Every row comes from one small tree of marks. The marks that hang from a mark follow it in brackets, in the order of their numbers. Every link used is in the known rows. Which tree was each row made from?
Known rows
Q_352[Q_307 Q_371 Q_855]: [ 0.88 -2.23  1.17 -1.78 -0.89  1.15  2.09  1.46  0.71 -2.44  0.18  0.47
 -0.92  1.79 -0.60 -0.61  0.50 -0.04]
Q_890[Q_352[Q_371]]: [ 1.68 -1.77  1.37 -1.10 -1.43  2.15  3.38 -3.24 -4.14 -2.76 -1.37 -1.79
  5.47 -0.16 -1.93  2.88  3.50 -0.21]
Q_890[Q_352[Q_314]]: [ 0.19  0.45 -2.08 -3.07  1.30  2.05  2.53 -2.89 -2.82  0.12 -2.32 -2.70
  5.58  1.11 -1.18  1.59  2.42  0.17]
Q_291[Q_352[Q_314 Q_371 Q_855]]: [ 1.28 -0.89 -4.15 -4.38  0.65 -0.41  2.78 -1.44 -1.17 -0.78  0.76 -0.37
  6.12  1.50  0.64  3.39  0.78  0.45]
Q_233[Q_855]: [-4.09 -2.63 -2.03  0.18  0.48  4.00  4.81 -1.43 -6.56 -2.04 -6.35 -2.75
  0.09  0.31 -0.46  0.90  1.35 -0.13]
Q_371[Q_352[Q_307 Q_314 Q_398 Q_855 Q_890]]: [-0.43  1.99 -0.38  1.66  1.18 -0.61 -3.39  1.77  4.68  0.72  2.38  1.79
 -3.45 -1.41  0.78 -3.07 -2.05 -0.44]
Q_371[Q_352[Q_307 Q_890]]: [-2.51 -0.93  1.67  5.21  1.94  3.79  1.22 -0.12 -0.21 -4.13 -1.03 -0.66
  1.51 -2.25 -0.16 -2.90  0.91 -0.97]
Q_352[Q_307 Q_314 Q_371 Q_855 Q_890]: [ 1.05  1.64 -1.80  0.40 -0.04  1.02  0.28  1.80  1.81 -1.12  3.48  0.16
 -2.81  1.40 -0.42  0.45 -1.81  0.61]
Q_307[Q_352[Q_398 Q_890]]: [-1.31 -0.69  2.44  5.01 -0.22  1.75 -0.85 -1.22 -3.82  0.45 -2.04 -1.35
  0.86 -2.10  0.35  0.19 -0.15  0.12]
Q_352[Q_307 Q_855]: [-0.24 -1.69  0.65 -2.99  0.79  1.82  1.92  1.66  0.17 -1.58 -2.69 -0.46
 -2.47  2.89 -0.59 -2.46  1.00 -0.32]
Q_371[Q_352[Q_314 Q_398 Q_855 Q_890]]: [-0.20  1.49 -3.15  1.74  1.00 -0.53 -2.51 -0.15  2.32 -0.86  0.26 -0.23
 -1.63 -1.24  0.55  0.29 -1.00 -0.84]
Q_307[Q_352[Q_314 Q_371 Q_398 Q_855]]: [ 1.64 -1.36 -0.36 -1.40 -2.27 -2.11 -1.33 -0.88 -0.23  3.14  1.88  0.59
  2.23 -0.19  0.80  2.29 -1.72  1.28]
Q_371[Q_352[Q_314 Q_398]]: [-2.12  0.18 -2.17  2.22  2.48 -0.44 -0.37 -0.32  0.17 -0.67 -3.03 -0.54
  6.28 -2.41  0.67 -0.43  0.29 -1.08]
Q_307[Q_352[Q_371 Q_855 Q_890]]: [ 1.43 -3.22  0.62  1.88 -2.71  2.10  1.26 -2.50 -2.47 -2.18  1.83 -1.34
 -0.94  0.53  0.11  2.92 -0.39  0.94]
Q_890[Q_352[Q_314 Q_398]]: [ 0.73  1.85 -0.20 -2.47  0.74 -0.23 -0.37 -1.36 -1.58  2.31 -2.13 -0.96
  3.79 -0.66 -0.82  0.66  1.93 -0.33]
Q_291[Q_352]: [-1.84 -1.87 -1.47 -1.27  2.61  2.63  4.33 -1.87 -4.57 -2.58 -5.10 -1.61
  8.02  0.31  0.45  0.86  3.00 -0.57]
Q_371[Q_352[Q_307 Q_855]]: [-0.62 -3.35  0.95 -1.70  0.48  1.24  1.20  0.39  1.68 -2.91 -1.41  0.13
 -0.06  0.51 -0.23 -3.61  1.12 -1.02]
Q_233[Q_855 Q_890[Q_352[Q_307 Q_314 Q_371 Q_398]]]: [-1.46  1.71  1.72  0.87 -2.16 -5.52 -0.32 -0.49 -0.78  5.03  2.12  1.04
 -4.76 -0.84  0.66  0.87 -1.60  1.22]

Which tree is each row?
[-2.35  2.37  0.15  5.22  2.14  0.75 -2.71  1.67  2.48 -0.04  0.70  1.00
  1.18 -3.33  0.41 -3.27 -1.35 -0.71]	Q_371[Q_352[Q_307 Q_314 Q_398 Q_890]]
[-0.10 -1.32  3.28  6.30 -2.10  1.31 -0.70 -1.34 -3.39 -0.63  0.19 -0.10
  2.29 -3.23  0.54  2.12 -0.50  0.45]	Q_307[Q_352[Q_371 Q_398 Q_890]]
[ 0.10  2.05  2.11 -2.77  0.65  0.24 -1.64  0.69  0.46  4.27 -0.09  0.86
  1.87 -0.53 -0.56 -2.44  0.89  0.08]	Q_890[Q_352[Q_307 Q_314 Q_398]]
[ 0.25 -2.61 -3.09 -3.77  0.04  0.86  1.38 -2.09 -1.73  1.65 -0.63 -2.25
  2.68  2.25  0.95  1.04 -0.74  1.70]	Q_307[Q_352[Q_314 Q_855]]
[ 1.53 -1.46 -0.62 -3.77 -0.23 -4.45  2.57 -3.48 -0.96 -1.43 -2.68 -3.03
 -4.82  3.91 -0.29  2.12  1.82  0.15]	Q_233[Q_890[Q_352[Q_855]]]
[ 1.14 -0.80  1.98 -3.42 -0.65 -3.97  1.41 -1.08  0.87  0.57 -0.50 -1.03
 -6.85  3.66 -0.18 -1.38  1.32  0.47]	Q_233[Q_890[Q_352[Q_307 Q_855]]]
[-0.36 -0.52  0.28  2.75  0.19  0.19 -1.87 -0.61  1.39 -3.08 -1.62 -0.06
 -2.98 -1.40  0.05  0.01  0.08 -1.64]	Q_371[Q_352[Q_398 Q_855 Q_890]]
[ 1.19  3.15 -0.07  1.80 -0.54 -0.92 -2.84  3.21  3.09  1.20  3.52  1.95
 -4.10 -0.30 -0.21  0.05 -2.28  0.05]	Q_352[Q_307 Q_314 Q_371 Q_398 Q_855 Q_890]
[-0.71 -1.10 -2.19 -2.34  1.69  0.09  0.48  0.28  3.29 -0.74  0.66 -0.07
  1.31  0.82  0.66 -3.04 -0.54 -0.13]	Q_371[Q_352[Q_307 Q_314 Q_855]]
[ 1.10 -0.64  3.36 -0.45 -1.45 -1.25 -0.86  3.15  1.98 -0.05 -0.14  2.39
 -2.58  0.43 -0.30 -1.30 -0.28 -0.65]	Q_352[Q_307 Q_371 Q_398 Q_855]
[ 1.51  0.33 -0.47  1.81 -2.32 -0.90 -2.57 -1.10 -0.33  2.10  3.86  0.18
 -0.85 -0.72  0.84  2.78 -2.27  1.15]	Q_307[Q_352[Q_314 Q_371 Q_398 Q_855 Q_890]]
[ 1.16 -0.48 -1.22  1.69 -0.94  2.08  1.90 -0.82 -1.23 -5.10 -0.63 -1.43
 -2.33  1.38 -0.76  3.57  0.61 -0.37]	Q_352[Q_371 Q_855 Q_890]
[-0.23  3.16 -1.82  3.28  1.23  0.01 -0.13 -0.36 -1.74  0.08  1.02  1.06
  5.85 -2.80  0.75  3.15  0.04 -0.22]	Q_291[Q_352[Q_314 Q_371 Q_398 Q_890]]
[ 0.01 -0.42  2.54 -2.21  0.44 -0.26 -0.92  3.03  1.25  0.92 -2.47  1.26
 -4.03  1.15 -0.30 -3.09  0.08 -0.62]	Q_352[Q_307 Q_398 Q_855]
[-2.67  1.48  0.95 -0.38 -0.44 -4.61 -0.82 -0.06 -1.08  6.28 -0.02 -0.09
 -6.01  0.17  0.74 -1.26 -1.25  1.21]	Q_233[Q_855 Q_890[Q_352[Q_307 Q_314 Q_398]]]
[ 3.20  1.19  2.36 -4.80 -2.53 -2.31 -2.51  0.80  2.75  3.90  4.17  2.43
 -1.01  0.51 -1.08 -0.52  0.01  0.38]	Q_890[Q_352[Q_307 Q_314 Q_371 Q_398 Q_855]]
[-0.50  0.07 -0.18 -1.74  0.85 -1.52 -2.46  1.90  4.35  1.55  0.81  1.83
 -0.27 -0.66  0.72 -3.80 -0.97 -0.48]	Q_371[Q_352[Q_307 Q_314 Q_398 Q_855]]
[-2.22  0.01  1.17  1.83  2.84  3.94  2.17  0.44 -2.58 -1.57 -1.56 -0.05
  2.74 -0.78  0.13 -2.02  1.57 -0.63]	Q_291[Q_352[Q_307 Q_890]]
[ 0.81 -0.19  0.99  1.42 -0.76  2.04  0.70  1.47  0.72 -3.08  1.54  0.24
 -4.17  1.01 -0.67  0.02 -0.21 -0.02]	Q_352[Q_307 Q_371 Q_855 Q_890]
[-0.83  3.38  0.58  3.55  1.65  0.13 -1.43  1.95  0.11  1.75  3.17  2.65
  3.74 -3.06  0.83 -0.12 -0.96 -0.15]	Q_291[Q_352[Q_307 Q_314 Q_371 Q_398 Q_890]]
[ 2.89 -0.20  0.10 -5.42 -1.73  0.01  0.63 -0.48  1.61  1.50  4.11  0.89
  0.45  2.07 -1.36  0.22  0.61  0.95]	Q_890[Q_352[Q_307 Q_314 Q_371 Q_855]]
[ 0.14 -1.25 -0.86 -2.73 -0.76 -1.41 -1.50 -0.60 -0.43  3.81 -0.53 -0.66
  1.10  0.69  1.16  0.52 -1.46  1.17]	Q_307[Q_352[Q_314 Q_398 Q_855]]
[-0.21 -0.15 -2.88 -1.34  1.07 -2.01 -1.40 -0.04  2.39 -0.58 -1.38 -0.08
  1.73 -0.73  0.75  0.06 -0.48 -0.98]	Q_371[Q_352[Q_314 Q_398 Q_855]]
[ 1.52  2.82 -2.62  1.92 -0.40 -1.17 -1.56  0.90  1.06 -0.88  1.43  0.32
 -2.35 -0.06 -0.19  3.33 -1.57 -0.09]	Q_352[Q_314 Q_371 Q_398 Q_855 Q_890]
[ 1.13  1.08  2.83  2.38 -1.46  0.02 -1.87  2.98  1.91 -1.00  1.60  2.28
 -6.03 -0.20 -0.65 -0.50 -1.14 -0.77]	Q_352[Q_307 Q_371 Q_398 Q_855 Q_890]
